Known rows, with every step that occurs:
l/p: 1, -15, 0, -22, -15, 5, -19, -15, -14, 30, 5, 26, -20, -7, -1, -16, 21, 10, 15, -13
p/l/y/f: 2, -22, 29, -17, -21, 6, -42, -3, -17, 39, -44, 30, -46, -9, 11, -6, 7, -10, 28, -6
v/m/y: -3, -8, 16, -28, -5, 10, 0, -5, -12, 31, -4, 24, -34, -21, 7, -18, 9, 3, 10, -12
y/f: 1, -23, 6, -26, -3, 10, -35, 2, -12, 31, -12, 26, -40, -22, 13, -14, 11, 5, 14, -16
m/l/f/y: -7, -10, 33, 17, 18, 2, -20, -4, -1, 27, -22, 26, -37, -9, 7, 28, 7, -9, 30, -4
f/y/l: -7, -12, -5, -8, 2, 8, -33, -7, 14, 7, -4, 21, -36, -8, 6, -4, 7, -1, 18, 9
f/y: -6, -17, 8, 8, 0, 6, -14, -4, 6, 13, -7, 21, -20, -11, -3, 13, 11, 11, 24, 6
p/l: -2, -9, 22, -17, 5, 9, -25, -11, -2, 29, -34, 20, -25, 2, 0, -14, 25, 10, 23, -13
v/m/l: -4, -2, 36, -18, 32, 9, -15, -7, -12, 32, -11, 22, -42, -12, 5, -2, 19, 6, 15, -19
f/m: -7, -7, -13, -39, -7, 10, -31, 0, 3, 18, -2, 15, -39, -11, -1, -22, 11, 13, 11, -2
f/l: -5, -10, -5, -19, -23, 2, -27, -6, 9, 16, -9, 17, -35, -10, -3, -3, 20, 13, 5, -1
v/m/f/l/y: -6, -8, 12, -13, -31, -1, -15, -4, -8, 23, -27, 24, -57, -19, -4, 12, 2, 2, 16, -4
f/m/v: -5, -9, 5, -38, -29, 12, -17, -9, 1, 19, -12, 25, -43, -20, 16, -15, 1, 24, 14, 0
v/m/f/l: -6, -7, 1, -28, 1, 3, -18, -4, 4, 19, -17, 21, -51, -23, 0, -7, 13, 15, 5, -14
v/m/f/y: -7, -14, 14, -1, 22, 9, -5, -2, 0, 15, -14, 24, -35, -24, -2, 9, 4, 12, 23, -7
f/m/l/p: -3, -11, 5, -44, 10, 7, -37, -14, -9, 22, 2, 29, -36, -5, 9, -24, 18, -3, 14, 0
p/l/f: -2, -3, 29, -8, 1, 3, -26, -5, -7, 47, -41, 20, -39, 1, -1, -6, 16, 1, 27, -26
v/m: -4, -4, 14, -22, 6, 8, -10, -1, -9, 37, -3, 16, -34, -15, -9, -11, 16, 20, 14, -22
f/m/y/l: -6, -7, -19, -53, -12, 13, -39, -7, 9, 8, -1, 25, -53, -15, 21, -42, 0, -13, 3, 8
v/m/f: -4, -6, 12, -22, 18, 11, -4, -3, -12, 28, -16, 23, -44, -25, 3, -8, 9, 14, 15, -28
m/l: -4, -6, 28, -9, 18, 10, -18, -11, -10, 21, -16, 26, -34, -9, 15, 6, 21, -1, 17, -12
f/y/l/m/v: -4, -12, 9, -22, -34, 8, -22, -20, -2, 23, 15, 28, -38, -15, 19, -10, -11, 3, 20, 5

Rows:
0, -13, 20, -21, 9, 7, -23, -19, -17, 27, -3, 33, -26, -5, 11, -9, 23, -3, 16, -10 -> m/l/p
-7, -9, 0, -17, 24, 10, -26, -6, 10, 9, -10, 24, -51, -20, 7, -8, -2, 0, 18, -3 -> v/m/f/y/l
-3, -15, -5, -28, 14, 6, -30, -14, 1, 18, 3, 32, -43, -15, 3, -22, 4, -2, 16, -3 -> v/m/f/y/l/p
-5, -6, 10, -40, -10, 7, -29, -4, -1, 33, -31, 25, -48, -8, 12, -30, 3, -14, 17, -3 -> p/l/f/m/y
-7, -13, 15, 14, -3, 1, -17, 1, 1, 30, -16, 19, -32, -11, -4, 19, 5, 2, 29, -6 -> l/f/y
2, -24, 5, -44, -23, 11, -30, -6, -23, 38, 14, 30, -36, -24, 26, -32, -4, -19, 10, -10 -> l/m/y/f
2, -25, 9, -32, -12, 13, -24, -2, -14, 28, -13, 33, -40, -28, 28, -20, 5, -10, 10, -7 -> m/y/f
-1, -10, 18, -25, -42, 9, -6, -18, -18, 37, 13, 26, -30, -17, 15, -9, -2, 16, 18, -14 -> l/m/v
-2, -9, 15, -28, 4, 10, -21, -16, -17, 33, -12, 24, -32, -8, 8, -21, 7, -4, 23, -23 -> p/l/m/f
-4, -3, 24, -35, -22, 7, -28, -9, 0, 38, -39, 27, -53, -11, 14, -15, 0, 14, 23, -8 -> p/l/f/m/v
-5, -4, 43, -4, -3, 4, -13, -6, -22, 36, -22, 25, -49, -9, 2, 16, 8, -5, 25, -9 -> v/m/l/y
-4, -18, -13, -52, -2, 11, -49, 6, -2, 24, -6, 21, -50, -22, 10, -32, 6, 5, 10, -4 -> y/f/m
-5, -12, 6, -5, -42, 0, -17, -8, -5, 15, -30, 26, -52, -16, 4, 19, 3, -4, 18, 1 -> m/f/l/y
-3, -12, 5, -31, -30, 9, -8, -14, -20, 32, 20, 23, -24, -14, 13, -23, 1, -12, 12, -9 -> l/m/y
-4, -5, -10, -37, -18, 8, -38, -12, -9, 32, 28, 16, -38, -6, 5, -30, 3, -8, 12, -14 -> y/l/m
1, -22, 16, -13, -31, 5, -32, 2, -21, 36, -22, 29, -48, -19, 11, 3, 2, -7, 23, -7 -> l/y/f
-4, -13, -4, -36, -42, 3, -19, -14, -7, 25, 19, 21, -31, -14, 10, -21, 3, -12, 4, 2 -> f/l/m/y
-2, -9, 32, -2, -27, 4, -21, -11, -13, 33, -43, 24, -35, 4, -2, 6, 13, -2, 31, -4 -> p/l/y
0, -8, 31, -29, -31, 9, -16, -23, -15, 40, -9, 27, -28, -6, 14, -18, 4, 12, 24, -12 -> p/l/m/v
-4, -3, 3, -40, -3, 12, -22, -8, -1, 23, -2, 25, -50, -17, 15, -32, 4, -8, 5, -7 -> v/m/y/l
-1, -17, -10, -29, -29, -1, -31, -15, 0, 22, 4, 25, -28, -7, -5, -16, 23, 10, 6, -1 -> f/l/p
-1, -17, -10, -30, -18, 1, -25, -17, -2, 16, -7, 29, -35, -15, 5, -14, 18, 5, 6, -6 -> m/f/l/p
-3, -10, 2, -25, -7, 10, -11, -11, -20, 29, 9, 22, -33, -18, 9, -12, 1, -1, 17, -25 -> l/m/f
-1, -20, 4, -45, -17, 4, -36, 0, 0, 26, -10, 26, -53, -28, 14, -25, 7, -3, -2, 0 -> v/m/y/f/l
1, -20, 16, -39, -1, 12, -22, 1, -16, 37, -9, 31, -46, -31, 20, -28, 3, -4, 8, -14 -> v/m/y/f
-3, -18, 8, -43, -17, 7, -56, 2, -7, 30, -34, 25, -57, -9, 7, -25, 1, -8, 23, 5 -> p/l/y/f/m
3, -26, -9, -41, -24, 0, -49, -10, -4, 28, 1, 31, -38, -16, 6, -25, 19, 2, 4, -2 -> y/f/l/p
-2, -18, -9, -20, -6, 5, -36, -16, 5, 14, 8, 29, -29, -4, 3, -18, 11, -3, 17, 8 -> f/y/l/p
-6, -12, 29, 11, 8, 0, -25, -4, 5, 33, -37, 21, -31, 0, -5, 10, 10, -1, 35, -4 -> p/l/f/y
